Each row was made from one path, in order. Every step used is in the known rows, and no mark comes twice. Write each row's path.
Known rows:
pobi zusar nofe nozusom dabug: [-0.15, 0.31, 3.68, -0.82, 1.96, 0.99, 0.37, 2.74, -1.24, 0.42, 2.20, 2.37, -0.26, 0.66, 2.67, 1.42, -0.33, 1.18, 2.39]
pobi dabug nupav: [-0.50, 0.97, 0.98, -0.78, 3.21, 0.80, 1.88, 0.43, -0.04, 0.61, -0.41, 1.95, 0.13, -1.78, 1.00, -0.30, -0.68, -0.13, 2.42]
nupav fogaz nozusom dabug pobi zusar: [-1.18, 2.14, 2.04, -3.09, 2.57, 0.12, -1.90, 2.18, -0.61, -1.01, 1.58, 0.94, -0.51, 0.98, 1.62, 0.81, -1.78, 0.26, 0.91]
pobi nozusom dabug nupav: [-0.43, 0.55, 1.80, -1.46, 4.76, 0.88, 1.61, 1.16, -0.20, 1.39, -1.00, 2.07, 0.57, -1.54, 1.49, 0.44, -1.31, 0.13, 2.00]
nupav fogaz nozusom dabug: [-0.87, 0.99, 2.25, -1.87, 4.17, 0.92, -0.97, 0.29, -0.05, 0.06, 0.98, 0.51, -0.19, 0.99, 1.26, 0.42, -1.34, 1.53, -0.92]
nozusom dabug: [0.04, 0.32, 1.47, -1.37, 3.17, 1.24, 1.40, -0.06, 1.14, -0.27, -0.55, 0.25, 0.16, -0.52, 2.42, -0.18, -0.14, 1.01, 1.22]
zusar nofe pobi nozusom dabug fogaz: [0.33, 2.28, 3.22, -3.03, 2.35, -0.15, 1.35, 4.22, -0.76, -0.26, 1.36, 1.85, -0.17, 1.17, 2.12, 0.55, -0.94, -0.65, 3.31]
pobi zusar nofe: [-0.30, 1.43, 2.26, -0.03, -1.08, 0.61, -0.80, 2.29, -0.76, -0.46, 2.67, 0.74, -0.52, 1.05, 0.49, 0.01, 0.08, -0.59, 1.39]
fogaz nozusom: [-0.18, 2.60, 1.24, -0.69, 1.82, -0.05, -0.09, 0.62, -0.06, 0.39, 0.43, 1.42, 0.52, 1.01, 0.29, 0.38, -0.73, 0.62, -0.64]
nofe nozusom dabug: [0.29, -0.01, 2.63, -1.24, 4.04, 1.04, 1.54, 0.68, 0.51, 0.38, -0.63, 2.03, 0.35, 0.71, 3.24, 0.91, -0.30, 1.32, 1.69]
zusar nofe nozusom: [0.55, 0.69, 3.35, 0.38, 1.30, 0.65, 0.34, 2.28, -0.17, 0.40, 1.32, 2.99, 0.49, 1.57, 1.49, 0.85, 0.14, -0.64, 1.47]
nofe nozusom dabug fogaz: [-0.75, 0.65, 2.87, -1.65, 4.85, -0.34, 2.05, 0.91, 0.39, -0.56, 0.04, 0.79, 0.40, 0.74, 4.35, -0.10, -0.20, 0.21, 1.56]
nofe nozusom dabug nupav fogaz: [0.02, -1.69, 2.89, -0.92, 5.88, 1.24, -1.04, 1.16, -0.26, 0.93, -0.32, 2.71, -0.35, 0.50, 2.98, 0.38, -0.73, -0.29, 1.47]
nozusom dabug pobi: [0.39, 1.00, 1.06, -2.39, 3.13, 0.66, 1.30, 0.92, 1.68, -1.01, -1.20, 1.08, 0.59, -1.01, 2.89, 0.11, -0.39, -0.50, 2.77]
nofe pobi dabug nupav fogaz nozusom: [0.58, 1.97, 1.65, -2.59, 3.23, 0.47, -1.52, 2.93, -1.61, 1.01, 0.59, 3.83, -1.09, 1.38, -0.04, 0.73, -1.96, 0.13, 1.80]
nupav fogaz: [-0.48, 0.42, 2.06, -0.58, 1.18, 1.04, -1.62, 0.23, 0.83, -0.96, 0.80, -0.19, -0.66, 2.39, 0.92, -0.90, -0.31, -0.95, -0.47]
nofe zusar: [1.75, 0.71, 2.04, -0.95, 0.06, -0.81, -0.71, 0.49, 0.90, -0.70, -0.64, 0.61, -1.57, 0.95, 0.19, -0.11, 0.02, 0.03, 1.14]
zusar nofe nozusom dabug: [0.48, -0.19, 3.51, -0.49, 3.51, 1.14, 1.42, 1.84, -0.04, 0.71, 0.92, 2.84, 0.58, 0.15, 2.74, 1.32, 0.04, 0.73, 2.14]
nozusom dabug pobi zusar: [-0.27, 1.54, 1.16, -2.65, 1.55, 0.46, 0.38, 1.76, 0.53, -1.32, 0.02, 0.59, -0.24, -0.44, 2.72, 0.28, -0.72, -0.17, 3.03]

Which path is each row?
[1.17, -0.07, 3.35, -2.26, 3.34, 1.40, -1.70, 4.43, -1.36, 1.25, 1.04, 3.74, -0.89, 1.06, 0.76, 0.95, -1.36, -1.19, 3.20]
zusar nofe pobi nozusom dabug nupav fogaz
[-0.14, 4.14, 2.33, -2.61, 1.65, -0.89, 1.42, 3.94, -1.62, -0.15, 2.48, 2.75, -0.13, 0.91, 0.86, 0.75, -1.08, 0.07, 2.42]
zusar nofe pobi dabug fogaz nozusom
[-0.22, 1.69, 1.47, -1.65, 4.02, 0.57, 0.95, 0.30, 0.10, 0.61, 0.06, 1.24, 0.60, -0.40, 1.61, 0.81, -1.05, 2.02, 0.04]
fogaz nozusom dabug
[-0.34, 0.87, 1.51, -0.42, 3.63, 0.17, -2.67, 1.04, -0.72, 0.91, 0.72, 2.07, -0.18, 0.78, 0.09, -0.20, -1.04, -1.04, -0.83]
dabug nupav fogaz nozusom
[-1.36, 1.70, 1.69, -1.16, 4.19, 0.43, -0.42, 0.76, -1.20, 0.94, 1.13, 2.34, -0.13, -0.37, -0.20, 0.22, -1.83, 0.34, 0.33]
pobi dabug nupav fogaz nozusom
[1.45, 2.42, 2.93, -1.61, -0.71, 0.76, -0.20, 4.39, -0.75, 0.38, 1.09, 3.22, -0.33, 2.65, -0.21, 1.05, -0.98, -0.84, 2.77]
zusar nofe pobi nozusom
[-0.90, 1.53, 2.35, -1.93, 3.10, 0.95, 2.15, 0.81, 0.31, 0.34, -0.43, 0.72, 0.50, 0.09, 1.41, 0.59, -1.28, 1.30, 1.49]
pobi nozusom dabug
[0.80, 1.79, 2.37, -1.83, 2.69, 0.66, -1.74, 4.13, -2.20, 1.26, 2.14, 4.63, -0.87, 0.83, -0.53, 1.18, -1.62, -0.41, 2.31]
zusar nofe pobi dabug nupav fogaz nozusom
[-2.26, 4.05, 1.66, -1.93, 3.27, -1.11, 2.66, 0.54, -0.65, -0.52, 1.44, 0.38, 0.61, -0.29, 1.25, -0.19, -1.37, 0.79, 0.44]
pobi dabug fogaz nozusom
[-0.74, 1.86, 2.05, -0.84, 2.01, 0.33, -2.06, 0.61, -0.11, -0.14, 1.35, 0.72, -0.22, 2.30, 0.02, -0.03, -1.12, 0.09, -1.57]
nupav fogaz nozusom
[-1.89, 2.14, 2.57, -2.43, 3.87, -0.29, 2.67, 0.85, 0.19, -0.63, 0.34, -0.57, 0.58, 0.04, 2.55, -0.40, -1.08, 0.07, 1.31]
pobi nozusom dabug fogaz
[-0.57, 1.75, 1.81, -2.88, 4.14, 0.28, -0.90, 1.26, 0.56, -0.67, 0.23, 1.38, 0.35, 0.41, 1.73, 0.66, -1.53, -0.09, 0.67]
nupav fogaz nozusom dabug pobi
[1.50, 1.89, 1.41, -2.02, -1.62, 0.53, -1.86, 3.27, -0.65, -0.70, 0.66, 1.51, -1.70, 3.34, 1.08, 0.15, -0.30, -0.08, 2.39]
nofe pobi zusar
[-0.09, -1.43, 1.63, -1.11, 4.89, 1.46, -1.25, 0.30, 0.30, 0.46, -0.19, 0.92, -0.51, -0.59, 2.15, -0.68, -0.56, -0.69, 1.01]
nozusom dabug nupav fogaz
[0.16, 0.78, 0.87, -1.18, 5.54, 0.36, 0.39, 0.75, -0.44, 1.73, -0.52, 2.49, 0.65, -2.08, 1.58, 0.65, -0.96, 0.91, 0.67]
fogaz nozusom dabug nupav
[-0.39, -1.42, 3.92, -0.55, 3.78, 1.20, -2.19, 3.00, -2.03, 0.94, 2.50, 3.04, -0.87, 0.50, 2.37, 0.89, -0.60, -0.59, 2.15]
pobi zusar nofe nozusom dabug nupav fogaz
[-1.23, 3.20, 1.41, -1.16, 2.62, -1.39, 0.39, 0.81, -0.31, -0.52, 1.09, 0.16, 0.53, 1.00, 1.49, -0.63, -0.63, -0.48, -0.81]
dabug fogaz nozusom
[-0.35, 2.76, 2.08, -2.21, 1.81, -0.10, -0.11, 3.40, -0.97, -0.15, 2.27, 2.36, 0.41, -1.05, 1.42, 1.61, -1.11, 0.21, 2.34]
fogaz nozusom dabug pobi zusar nofe
[0.02, 1.17, 2.49, -2.49, 2.51, 0.22, 0.54, 2.51, -0.11, -0.81, 0.02, 2.43, -0.09, 0.60, 3.54, 1.23, -0.79, 0.19, 3.41]
nofe nozusom dabug pobi zusar
[1.22, 1.78, 2.24, -3.25, 2.10, 1.09, 0.95, 2.89, 0.01, 0.31, -0.86, 2.28, -0.47, 1.78, 1.47, 1.11, -1.41, 1.14, 2.95]
nofe pobi nozusom dabug
